Each row comes from the steps of one walk. Every step used is in the known rows, and no mark comes twice. Write the walk behind each row, first mark first.
In the rows, 128 means zero.
Known rows:
talu, tadirev, gobos, sumip, pavor: [118 149 143 101 120 143 134 132  94 147 177 116 135 100 114 122 149 176
 113  81  78  90 157 103  96 174  77 122  92 144 113  84 114 178 161 141
 129 159 168  85 132 107 124  82 108 149 109 100 144 150 122 159 112 102
 124  78 202 126 146]
talu, tadirev, gobos, sumip, leno: [ 81 131 151 115 105 139 135 125 120 119 158 123 127 128 126 122 155 132
 139  63  62  98 133 129 117 156 105 107  89 123  96 103 153 187 159 130
 123 164 180 102 173 133  94 103 130 178 107  74 136 147 145 173 142  66
 150  82 192  93 100]
gobos, tadirev, talu, sumip: [ 80  87 162 100 153 141 148 128 109  98 144 110  83 118  64 123 130 144
 137  97 147 112  88 116  98  68  82 131  66  87  94 132  92 107 116  84
 172  94 161 212 103 118 146 109  95 116 112 113 101 133 142 139 120 149
 107 106 170 134 143]
sumip, gobos, tadirev: [ 80 119 114 126 124 113 127 126 123 128 140 110 115 122 139 122 109 131
 104 117 100 113  95 115 107 106  70 139 130 124 137 104 127 136 138 127
 146 117 168 146  85 146 100 106 117 129 140 103 104 101 132 135 150 158
 111 119 127 119  97]
sumip, leno, tadirev, talu, zulaz: [110 143 169  72 142 150 177 133 110  80 146 122  72 133 125 103 177 113
 132  67 173 124 118  94 146 143 142 119  54 129 104 178  96 108 111 108
 149  93 144 118  95 145 139  95 137 199 105  50 117 151 104 113 156 148
 117 135 154 105  61]
leno, tadirev, gobos, sumip: [107 170  84  95 125 177 127 121  91 147 193 139 140 103  71 110 165 153
 153 112 101 110 126 173 133 112 102 125 102 183 119 138 136 173 192 140
  98 113 149 139  88 111 144 104 144 122  93  97 117 186 130 150 161  93
 122 111 148 114  64]
tadirev, gobos, sumip, pavor: [135 153 151 103 147 141 138 139  90 155 190 150 145  95 102 102 143 155
 130 114  92 102 149 109 106 149  72 145  92 172 132 108 132 175 183 161
 137 160 187 109 122 109 119 103 124 150 135 128 143 175 121 171 117 113
  89  93 179 139 109]
zulaz, leno, tadirev, talu, sumip: [ 81 124 170  88 158 158 162 153 147  73 193 142  50 135 102 109 135 148
 125  91 172 134 101 110 123 107  96 108  49 108 104 170  56 114 111  85
 140  52 101 154 103 128 140 128 122 162 117  95 104 167 139 118 179 145
 145 138 167 135 112]
talu, tadirev, gobos: [ 87 137 103 112 116 126  99 146 113 138 153 110 161 122 108 117 135 149
 108  84  88 127 139 111 110 139 122 123 108 118 126 120  97 145 151 106
 119 145 136 106 156 131 133 116 141 160 109 119 152 118 140 127 115  74
 150 102 162 117 124]
pavor, sumip, leno: [140 115 138 188 102 139 187 134 134 124 131 116 106 118 156 128 133  55
 137 113 102 138 120 133 141 156 110 137  88 137  91 135 166 144 120 138
 130 142 116  93 127 168 107 154  95 157 156  74 106 144 125 163 118 100
 136 124 109  91 131]
zulaz, talu, tadirev: [119  98 137 150 124 123 137 132 138 109 133  84 118 141 135 158 131 166
  93 110 123 125 163 118 151 163 125 133  84  52 139 105  78 144  77  83
 136 136 120  91 171 124 112 110 124 158 113 123 103 118 128 157 128 112
 148 112 176 137 169]
talu, sumip, gobos: [ 70  84 117 143 155 143 104 168 132  95 142 147 115  86 126  99 123 144
 122 123 131 147 103  72 118 112  97 153 112 162 156 115  95 128 113 133
 151 137 138 154  70 141 122 131 118 145 109 136 126 125 148 134 160 105
 111 101 141 134 134]
talu, zulaz, leno, sumip, gobos: [ 72 164 157  84 158 128 117 155 155 107 111 185 105 108 166 154 122 171
 112  98 142 102  81  46 145 189  88 118 110 144 168 134  98 141 146 118
 156 124 108  98  59 180 138  65 135 228 108  79 103 136 121 141 180 126
 145 101 128  83  98]
gobos, sumip, leno, tadirev, talu: [123 122 184  81 105 175 190 119 115  74 191 118  60 127 102 119 168 132
 144  77 147 101 132 150 145 113 115  97  51 161  98 151 125 163 132 124
 138  71 156 134 139 121 113 108 122 167 119  59 101 185 145 146 166 148
 130 115 171 108  62]
zulaz, leno: [118 144 151 121 141 110 148 141 162 135 130 153 113 157 151 139 112 124
 120 119 124 123 108 128 123 144 106 115 119  97 124 132 124 133 125 117
 115 116 113 113 144 144 108 114 129 162 165 120 123 130 125 139 148 128
 157 137 131 113 121]
gobos, tadirev, talu: [121 110 162  91 121 117 162 112 111 120 150  93  98 131  85 126 127 113
 117 105 135 108 109 138 104  85  94 124  81  76  90 141 115 116 124  96
 168  89 186 182 118 138 116  89 110 117 140 112 117 123 129 127 130 174
 115 118 142 128 110]
talu, zulaz: [134 146 134 113 152 132 125 137 125 142  86 131 130 114 122 112 143 118
 135 115 143 140 121  94 135 142 128 151 129 108 148 121 111 109 136 112
 146 160 138 134  86 137 145  91 128 171  90 101 121 120  93 130 123 113
 132 122 143 127 131]
zulaz, talu, sumip, gobos: [ 81  84 128 151 153 138 110 173 135  76 163 145 107 106 144 132 132 160
 114 151 127 163 134  66 143 144  80 157  84 110 154 132  68 132  74 108
 174 137 137 165  93 146 122 145 114 189 136 148  90 139 144 181 170  99
  85 102 173 159 147]
leno, tadirev: [107 143  89 104 116 149 146 127 111 112 160 120 107 121 119 126 147 130
 115 103 144 129 122 157 138 118 128 118 114 155 124 151 100 132 151 125
  98  82  92 118  97 113 148 132 141 119  92  87 112 145 135  93 152 142
 136 148 131 120  95]
zulaz, leno, tadirev, gobos, sumip: [ 99 200 134  81 120 160 144 132 131 147 184 146 109 142  92 133 154 142
 132 109  80 124 108 161 121 129  82 118  89 150 105 153 128 179 196 121
 103 106 133 116 102 123 125  95 132 156 114  83 112 174 119 150 177  88
 146 113 155 104  52]
tadirev, talu: [139 117 172 107 139 139 149 139 118 103 146 116 105 142 106 118 125 127
 119 119 149 134 140 104 122 105 132 119  85 102 109 155 103 111  91 109
 155 106 169 145 137 141 137 129 135 153 147 137 133 133 126 139 146 153
 109 121 137 137 115]
gobos, sumip: [146 127 139 133 117 156 143 130 116 142 113 136 118 119 107 142 138 149
 148 133 110 101 132 157 129 116  97 128 126 141 124  90 156 158 155 142
 136 140 157 146 113 109 127 106 120 117 110 110 115 151 130 162 142 121
 128 104 150 128 134]
talu, zulaz, leno: [117 168 179 113 166 109 137 144 166 151  86 162 108 151 147 124 134 136
 120 106 131 132 113  93 134 162 100 136 117  84 136 131 118 105 147 113
 137 149 122 112 101 155 135  69 113 197 119  88 114 117  97 146 140 113
 152 148 154 100 128]
pavor, sumip, leno, tadirev: [118 129 115 162  79 154 199 120 129 112 158  95  89 115 142 129 159  59
 135  87 124 127 110 162 155 149 120 123  76 165  89 164 140 144 140 135
 106 108  91  92  96 152 122 164 116 140 124  48  90 161 137 127 146 115
 140 150 114  92 101]
leno, sumip, gobos, tadirev, talu, zulaz: [ 74 129 173  69 142 142 139 136 110  90 115 117 103  85 105 146 137 171
 118  86 168  94  85  46 138 125  72 128  62 118 139 133  91 128 138  86
 205  96 173 168  39 162 148  55 122 194 104  76  98 115 132 133 169 171
 106  79 151  89  80]
pavor, sumip, leno, tadirev, gobos: [103 160  93 136  90 173 178 134 117 123 200 110 124 103 120 110 170  57
 133  82 100 150 109 133 135 148 112 116  65 177  82 170 142 166 168 131
 105 128 107  93 101 147 125 159 131 162 133  58 115 175 126 137 144  68
 118 136 121  81  57]

Write each row's walk:
[114 158 207  73 156 144 157 143 143 101 114 176  90 113 126 161 131 164
 125  94 179  98  98  46 148 155 105  95  65  95 131 153  76 124 123  93
 177 106 126 126 103 175 157  67 136 234 124  76 109 151 110 137 158 142
 155  98 152  92 117] : tadirev, talu, zulaz, leno, sumip
[ 60  94 125 133 125 149 168 120 133  49 181 126  77 117 150 127 163 140
 134  98 143 155 113 119 161 153 127 136  64 124 110 171  88 161  88 114
 137  89  81 126 126 115 107 142 111 169 116  79  72 167 151 135 165 105
 119 139 181 130 115] : zulaz, talu, sumip, leno, tadirev
[ 87 154 198  51 156 130 172 121 139 116 107 132  73 128 100 164 136 154
 131  65 161  77  68  78 144 136  70 102  53  64 106 146  91 121 142  74
 184  89 141 162  94 159 153  38 114 201 124  54  73 147 111 134 152 156
 158  98 159  72 109] : gobos, tadirev, talu, zulaz, leno, sumip
[ 98 204 116  65 157 130 130 144 134 143 162 159 131 143 109 114 167 133
 115  91 122 142  90 108 134 157 109 129  94 133 122 169  85 130 179 100
 108 118 116  99  72 151 150  85 142 204 101  62 119 161  98 129 157  77
 145 141 149 110  53] : talu, zulaz, leno, tadirev, gobos
[ 43 149 153  95 119 111 131 131 152 101 142 150  88 120 140 166 111 156
 104 101 110  72  58  87 127 142  57  96 112 121 130 114 113 161 166 109
 144  92 135 115  72 171  96  79 114 154 138  87  77 140 153 136 185 161
 150 100 118  70 103] : zulaz, leno, sumip, gobos, tadirev
[135 129 171  94 153 127 164 114 110 141  98  96 100 131  88 116 146 138
 128  86 148 109 120  93 118  98  97 137  71  61 111 142 103  85 128  96
 186 117 179 179  83 133 144  53 104 155 108  87  97 111  93 144 121 151
 117 109 158 119 114] : gobos, tadirev, talu, zulaz
[122 172 231  49 180 136 175 138 128 102 144 174  76 109 140 139 128 176
 104  77 176  83 110  21 146 206  84 115  51 107 122 150  68 130 122 124
 188  95 126  81 102 161 140  60 128 239 148  75 110 167 107 132 140 169
 128 102 169 102 135] : tadirev, talu, zulaz, leno, sumip, pavor
[ 43 126  95  82 128 158 127 138 115  54 207 153 130 100 110  89 180 118
 154  64 106 143  92 119 126 123 132 126  75 191  97 176 109 159 162 138
 103  99  97 124 110 121 140 151 128 154 104  79 124 177 156 108 153  68
 108 110 156 113  65] : talu, sumip, leno, tadirev, gobos
[104 132 144 108  94 172 177 103 125  94 158 142  87 136 129 125 169 117
 153  92 122 114 115 182 142 136 118 111 104 188 103 126 156 177 168 145
 109  97 125 120 123 106 111 119 124 130  94  46  89 175 141 148 157 120
 145 127 160  95  77] : gobos, sumip, leno, tadirev
[112  81 172 107 160 159 130 150 122  82 153 135  90 107  88 104 127 141
 136 119 175 134 123  82 114 106 113 132  76 108 117 147  86 107  93 103
 173 100 163 185 128 122 152 145 111 151 121 138 135 140 134 141 135 125
 109  97 164 146 144] : tadirev, talu, sumip
[127 115 115 181 110 134 144 171 128 139 145 116 119 100 142 130 115  93
 111 148 110 142 131 107 138 130  83 150 109 148 134 111 126 123 122 131
 137 160 145  98  67 174 123 150 107 161 137 122 108 128 128 179 143 118
 111 118  99 114 124] : pavor, sumip, gobos
[122 132 135  87 127 166 163 128 105  93 179 111  85 130  89 114 133 145
 126  98 179 132 129 136 129 105 139 110  66 144 116 178  78 116 116  96
 132  59 132 141 109 123 138 129 129 132 120 102 116 153 134  97 166 166
 115 143 147 132  79] : leno, tadirev, talu
[123 100 180 108 169 147 159 156  94  72 179 137  84  81 109  88 125 158
 116 109 166 117 144  55  98 145  96 145  52 120 115 140  65 106  95 135
 182  99 155 143 118 112 138 133 106 160 137 137 127 154 134 123 118 170
  90 101 180 168 162] : tadirev, talu, sumip, pavor
[ 93  93 132  91 144 180 151 141 113  68 186 122  75 110  71  94 148 148
 141  92 177 133 111 124 123  90 117 128  65 136 115 164  62 111 118 100
 147  59 110 176  92 107 172 132 119 128  83 114 122 163 136 103 159 147
 125 117 166 146 109] : leno, tadirev, talu, sumip
[ 87 134 182  66 166 155 184 147 121  74 216 149  35 119 115  92 123 157
  96  68 178 132 111  87 104 143  87 125  48 123 111 175  38 129 113 125
 144  45 112 114  99 117 135 125 107 165 136 102 105 180 131 118 136 165
 119 139 185 140 126] : zulaz, leno, tadirev, talu, sumip, pavor
[132 155 206  78 172 113 148 154 150 131 111 136  90 146 129 118 135 132
 113 109 154 131 125  60 134 149 110 122  73  63 122 149  90  93 108  88
 180 120 162 124 116 165 130  85 114 231 134 104 125 128  97 160 143 123
 135 116 154 112 107] : tadirev, talu, zulaz, leno
[123 148 142 102 126 131 151 122 102  95 161 140 124  79 150 141 125 175
 120 101 145  80 117  82 141 180 115 115 108 181 138 131 105 173 150 156
 146  99  93  83 116 118 122 115 130 144 130 112 117 163 148 110 113 174
 118 109 127 109 156] : leno, sumip, pavor
[ 52 115 150  81 153 159 136 178 147  57 206 162  48 117 107  94 130 160
 104  88 172 145 102  71 118 113  77 127  53 126 128 166  45 111 109  99
 155  45 136 145  67 150 127 130 122 190 124 107 106 157 146 131 199 138
 123 119 159 144  87] : zulaz, leno, tadirev, talu, sumip, gobos
[ 46  94 114 133 149 121 100 142 128 101 134 134 107  97 119 115 125 138
 126 108 109 111  83  97  93  93  49 153 114 132 141 107 100 134 140 118
 156 115 152 173  62 120 127 102  97 113 107 106  96 108 159 144 143 122
 105 107 153 132 141] : talu, sumip, gobos, tadirev
[ 56 121 122 109 109 128 116 116 120  93 150 129 113  93 123 152 119 159
 115  99 123  86  74  95 138 115  75 105 119 155 134 116 121 163 167 119
 151  89 136 134  64 144 115  96 126 127 116 101  80 125 153 120 167 162
 128  93 126  80 107] : leno, sumip, gobos, tadirev
[126 101 136 144 112 143 184 157 115 138 152  79  85 106  91 129 106 100
  97 113 118 119 118 109 109 109  34 135  50 107  99 127 116 117 114 114
 188 108 192 168  61 179 116 120  97 155 150 111  97 124 117 169 143 155
  95  99 133 110 110] : pavor, sumip, gobos, tadirev, talu
[139 136 166 121 138 145 165 120 103 141 149 142 102 101 131 123 122 164
 117 125 116  94 155 129 109 162  86 147 108 158 136  86 131 158 143 177
 151 137 165 110 112  99 115  94 105 133 129 115 118 157 125 166 123 151
 115 104 161 137 148] : gobos, sumip, pavor
[119 138 162 124 142 148 148 143  89 138 191 104 134 116 114 146 137 199
  99 107  76 101 192  94 125 200  70 135  61  95 121  90  85 186 134 114
 152 167 165  89 156 104 100  88 124 185 125 126 112 153 133 199 111  83
 102  83 224 156 148] : zulaz, talu, tadirev, gobos, sumip, pavor
[124 148 121 116 122 153 114 134 120 154 162 151 159 106  81 125 148 146
 151 133  79 119 132 136 113 119  92 126 103 152 117 117 146 163 182 136
 127 156 172 148 116 115 127 113 132 144 113 128 126 167 132 176 144  76
 110  86 156 125 103] : tadirev, gobos, sumip
[102 145 126 115 109 148 123 134 114 157 152 118 148 122  82 139 147 165
 135  90  71 111 149 131 107 137 101 123  93 124 120  93 140 163 174 103
 120 162 172 122 134 109 135  86 124 146  75 106 140 141 132 164 127  62
 148  82 187 111 140] : talu, tadirev, gobos, sumip
[ 93  90 163 151 173 139 143 140 103  86 173 136 110  92 146 129 128 179
 117 133 133 140 151  78 125 183  86 171  75 108 130 135  71 152  85 136
 174 122 109 121 129 114 116 125  89 158 143 142  95 150 129 159 114 115
  83 119 199 172 205] : zulaz, talu, sumip, pavor
[ 87  90 171  86 164 126 172 140  91  87 171 114  83  99  89  96 124 151
 125  83 143 103 107  85  89 111  65 143  54  93  92 123  80 122 105 125
 186  94 162 172 112 111 128  96  79 123 131 111 111 138 138 126 104 173
  84 111 184 155 169] : gobos, tadirev, talu, sumip, pavor
[ 94 108 159  96 133 114 142 137 117 105 166  84  91 121 106 120 113 134
  86 116 131 105 101 108 106  90  69 123  78  90 121 138  97 126 112  97
 183  91 207 179  94 157  93  95 110 143 152 119 114 117 136 143 156 176
  92 100 148 117  79] : sumip, gobos, tadirev, talu
[104 130 175  81 155 129 140 142 109 130 116  97  99 116 104 105 132 132
 110  92 134 111 116  65 121  92  60 132  80  87 133 134  98  90 112  96
 199 120 210 170  51 156 128  59 111 196 114  94 110 112 105 157 155 155
  96  99 157 117  86] : sumip, gobos, tadirev, talu, zulaz
[149 128 182 101 157 138 134 148 121 127 120 124  96 127 105 104 142 131
 126 114 167 136 137  75 133 133 127 126  78  90 126 139 103  84 106  94
 182 134 162 141  98 144 146  99 132 189 119 112 138 125  93 148 131 135
 113 114 165 132 116] : tadirev, talu, zulaz
[ 86  86 192 107 142 144 154 152 126  51 165 134  85 113 117 102 145 112
 157  78 161 136 102  77 121 118 126 117  59 109  96 156 112 126  90 116
 171 106 142 162 145 143 117 156 113 184 143 115 127 149 144 144 141 116
 115 105 174 133 131] : tadirev, talu, sumip, leno
[ 46 124 114 113 134 154 137 138 123  48 226 137 122 109 120 120 182 142
 135  97 107 156 121  98 146 158 119 135  41 142  86 182  88 177 121  98
 122 100  89 125 138 129 107 158 130 194 135  80  91 183 139 144 165  52
  96 118 190 136  77] : zulaz, talu, sumip, leno, tadirev, gobos
[ 63 131 190  66 123 119 153 148 141  83 171 127  73 126 119 161 104 162
  91  77 139  76  72  73 119 127  56  85  55  96 119 149  86 153 125  92
 191  61 177 142  97 179 103  81 117 188 167 102  91 131 155 139 193 187
 142  90 134  80  79] : zulaz, leno, sumip, gobos, tadirev, talu
